Known rows, with every step that occurs
N-G-S-T-V-K: [ -7.1  -9.2  -1.6 -36.7  -8.7 -47.4  37.7   0.6   0.0 -45.1 -19.6  -8.5
  11.7 -11.2   5.3   5.7  30.4  13.4   5.6]
G-N-S-T: [ -6.0  21.8   3.1 -22.9   5.0 -48.6   8.9  -5.9  36.8  31.6   6.8  25.0
  31.3 -29.7  22.9  15.8   0.4   5.3   4.9]
N-S-T-K: [-11.1  -1.6  -9.2 -23.3   7.8 -32.6  24.1 -25.7   7.1 -15.2  11.8  36.6
  32.0  25.9 -21.4  24.6 -15.5  43.2  -4.1]
G-S-T-K-V: [  2.1  -2.6 -29.5 -15.9 -18.5 -23.5  25.1  19.4   9.9 -15.3  11.8  11.1
   8.5   7.1   8.3   6.6   1.9  26.3   9.0]
T-K-V: [ 13.7 -32.7 -24.0   3.6 -16.8 -13.6  10.7   3.3  -5.4  19.0  17.0  24.6
   5.4   6.9 -25.7  12.8  -5.3  38.3  21.4]
N-S: [ -1.9  -2.2  11.6   5.1   5.9  -5.9  10.2 -33.0  19.8   1.5 -16.9  36.8
  30.5  -8.6  -6.7  11.7  -2.7   7.0  21.5]
T-V: [  3.4 -41.4  -3.0  13.9 -15.0  13.9  42.0  -5.7 -13.5   1.8  17.7   1.5
  -6.6 -36.5   2.9  -4.7   5.7  32.9  21.4]
K-V-T: [ 26.1  32.6 -23.9   1.0 -25.7   9.2  -2.0  -2.5  20.1  26.3   7.2   3.8
  -6.3  13.5  -6.5 -27.4   1.0  22.7  21.8]
T-S-G: [ 30.8 -16.6  32.0  41.4   8.7 -25.0  43.5 -31.1  32.7  25.5  -1.6  30.4
 -11.5 -24.3  14.5  29.7  22.0  24.1   1.7]
S-T-V-K: [-18.2  -8.7 -25.2 -17.0 -19.2 -25.5  38.3  -8.3 -17.0 -16.2  29.0  -2.1
  -4.7  -1.1  -9.6  -0.6 -20.2  43.3 -10.5]
K-T-S-N: [ 19.9 -13.7   1.7  17.6   7.3 -20.2  29.4   2.2   9.0  48.7  16.4  32.7
 -12.5 -15.7 -14.1  -4.8  -0.6   7.3  10.9]
K-G-N-S-T-V: [ 16.3   5.3  10.9 -12.3  23.0 -18.7 -16.8   0.1  -3.6  24.4  -1.3  14.2
  31.6 -19.9  35.3  17.1   1.5  27.8  -3.1]
K-T: [  1.3 -19.2 -23.7  -1.3   3.2 -10.1  13.8   1.6   6.5  20.3  -0.9  25.0
  13.4 -14.2  -7.7 -12.2 -10.6  -9.2  33.5]
T-S-N: [ 29.1 -12.1  30.6  37.3  -7.3 -27.4  45.5 -16.3  10.7  56.9  14.7   7.1
 -16.0 -30.5   5.1  11.7  15.4  29.0   3.8]
K-G-S-N: [ 32.6  -7.6  19.3  18.8  -0.8 -14.9 -13.4  17.9 -16.2  25.8 -20.3 -12.5
  23.4 -33.3  43.9   9.5  19.3  10.4  15.4]
V-K-G-N: [  1.8  -0.3   9.6   6.8   4.3 -48.9 -19.9  -0.1  -6.7  19.1 -30.8   7.7
  15.2 -31.8   1.6  20.4 -10.8 -12.0  19.5]
G-N-S-T-K: [ -7.3   6.5  -0.7 -27.4   8.1 -57.4  15.0  -0.1  27.5  21.8  13.3  32.5
  29.1 -20.5   4.3  26.8  -1.6  18.3   4.4]
S-T-K-G-N: [  8.5 -10.1 -16.2 -26.1   7.6 -57.6  14.9   6.3 -13.1  18.1  21.8  -4.9
  29.4   4.9  17.3  27.4 -10.2  50.6  -5.0]
V-K-T-S-G-N: [ -4.5  -4.1   2.5  11.3  10.8 -54.8  11.8   0.7  25.9  15.1  -9.7  55.5
 -18.9 -23.6 -32.1  18.0  -8.5 -21.1   8.1]
T-K: [  2.6 -47.9  -6.7   4.8  -6.3 -32.3  39.2  -5.5 -10.4   1.6   7.7  11.6
  12.5 -10.9 -23.6  24.6  -3.3  33.0  29.6]

Rows
[  8.6  -3.4  21.9  11.0   8.7 -21.1   1.4 -33.1  30.1   0.1 -12.8  49.7
  30.1 -15.1   4.4  28.8  12.2  14.2   1.2] : N-S-G
[ -4.9 -19.2  10.1   4.2   7.2  -8.2  -3.8  -0.6 -18.1  -9.0  -7.5  29.2
  -1.7 -28.4 -16.4  13.4  -6.1  15.2   5.8] : T-V-K-G-N-S
[ 33.3  23.4  22.6  22.2   5.4 -21.4  50.6 -23.8  36.9   4.8  -0.7  12.0
 -24.8   0.6  -6.7   5.5  21.1  30.4   8.1] : V-T-S-G
[-15.6  -4.1 -18.3  -9.9 -19.2 -17.1  39.8  14.5   0.1 -37.2   4.7   3.2
  -6.7 -16.0   6.6  -1.9  -0.9  13.6   5.9] : G-S-T-V-K
[ 33.5 -13.5  39.8  16.8  -1.4 -46.5  46.6 -21.0   9.7  46.7   2.4   0.3
  -6.3 -26.1   6.0  15.6  36.0  30.9   0.5] : T-S-N-G
[ 24.7  -0.2  -2.5  -4.9   8.0 -22.1  23.9  -2.8 -12.3 -11.5  -5.0  -7.3
   4.3  19.9 -24.4   6.8   0.3  43.3  25.4] : V-T-K-G
[ -4.2   7.8  -4.2  -1.3  -0.2 -36.8  -8.4   0.5 -13.3 -22.1 -32.8   2.6
  14.0  -0.9   3.0  14.4 -14.5  -1.6   8.6] : V-K-G-S-T
[ 11.9 -16.5  -5.3  16.1  17.1  -6.8  34.6  -9.7  18.4  24.7  -0.1  40.3
  -9.0  -5.3 -15.4  -4.3  -6.8  -2.2  25.1] : K-T-S
[ 24.9  24.2  13.8  16.9   3.2 -10.3  57.6 -24.8  28.4   5.8  -4.4   1.3
 -24.1   5.3 -15.7  -7.9   8.7  24.5  24.8] : V-T-S
[ 10.9  -6.1 -12.8 -41.4  -8.8 -48.4  23.4   6.7   9.2 -22.3 -11.5  -1.8
  24.3   9.7  10.2   9.0  34.2  25.3   7.4] : N-G-S-T-K-V
[ 11.1 -16.3  14.8 -18.0  -3.6 -39.0  30.8  -5.3  16.3 -19.8 -40.6 -10.1
  27.8 -30.1  23.7   7.9  45.7  -6.9  33.1] : N-G-S
[ -4.5  -8.4 -16.2  -9.1 -17.1  -5.9  45.3  14.7   4.8 -25.5  12.2  -3.8
   0.2 -20.6  26.8  -4.7   8.1  22.6   8.6] : G-S-T-V
[-19.4 -10.8 -21.9  -1.2  -4.5 -33.2   5.4  -2.0  -1.4  -4.6 -15.7  32.9
  -0.2  -8.7 -42.5  -2.1 -26.6 -22.2  27.5] : V-K-T
[  3.6  -6.3 -39.0 -23.4 -18.6 -34.1  20.3  -1.3  -5.1  13.4  36.6   7.6
  14.2  27.7  -7.2   9.2 -16.8  57.3  -6.5] : S-T-K-V
[ -8.1  17.1  -5.1 -18.1   4.4 -21.4  15.7 -32.8  18.4  -3.6   3.1  27.2
  35.3  13.3   2.2  10.9 -12.7  27.5  -2.9] : N-S-T
[  5.7  -0.7   1.8 -36.1  -4.7 -51.7  35.9  -4.9  14.3 -23.5 -24.2 -17.2
  31.2 -11.8  30.7   6.6  37.6   9.3  13.9] : N-G-S-T
[ -1.1  16.2 -11.7 -28.0   0.4 -45.9  -3.8   5.0  31.4  33.3  20.0  39.5
  24.8  -9.2   2.6  18.4  -2.4  22.4  -1.0] : G-N-S-T-K-V
[ -0.8 -33.7   0.2  14.1  -3.9   1.7   8.9  -4.1 -35.3 -14.8  -4.9   7.4
  -8.2 -20.4 -16.4   5.5  -9.7  24.9  11.3] : T-V-K-G
[  4.4 -15.8  -2.5 -40.7  -1.7 -59.9  42.5   1.2   5.7 -32.7 -17.5  -9.8
  29.3  -2.6  12.4  17.3  35.7  22.6  13.0] : N-G-S-T-K
[ -7.3   9.6   1.2 -22.5   3.7 -33.2  16.6   0.1  26.7  21.7  19.3  27.3
  19.5 -33.3  17.2  11.6   2.3  18.4  -0.4] : G-N-S-T-V
[ 23.1   2.7  -1.5  -4.4   6.9 -19.5  25.4  10.0  -6.7 -26.3 -13.7  -4.4
   1.0  15.0 -18.4   5.9   8.0  32.3  29.7] : V-T-K-G-S
[-14.4 -36.1  -6.1  11.8 -18.4  -3.5  33.1  -6.1 -20.2 -17.8   6.1  11.9
 -18.0 -29.5 -28.6   1.7  -9.3  19.5  16.6] : T-V-K
[ -2.0 -30.5   1.9  14.4  -4.7   4.9  11.3   7.5 -28.7 -29.7 -13.7  10.6
 -11.9 -25.5 -10.1   4.8  -2.4  14.2  14.6] : T-V-K-G-S
[ 17.7  17.4  12.9 -12.6  24.4 -34.1 -25.0  -5.6   7.5  33.4 -13.2  12.2
  43.9 -16.6  40.7  21.4  -1.0  16.1   2.2] : K-G-N-S-T
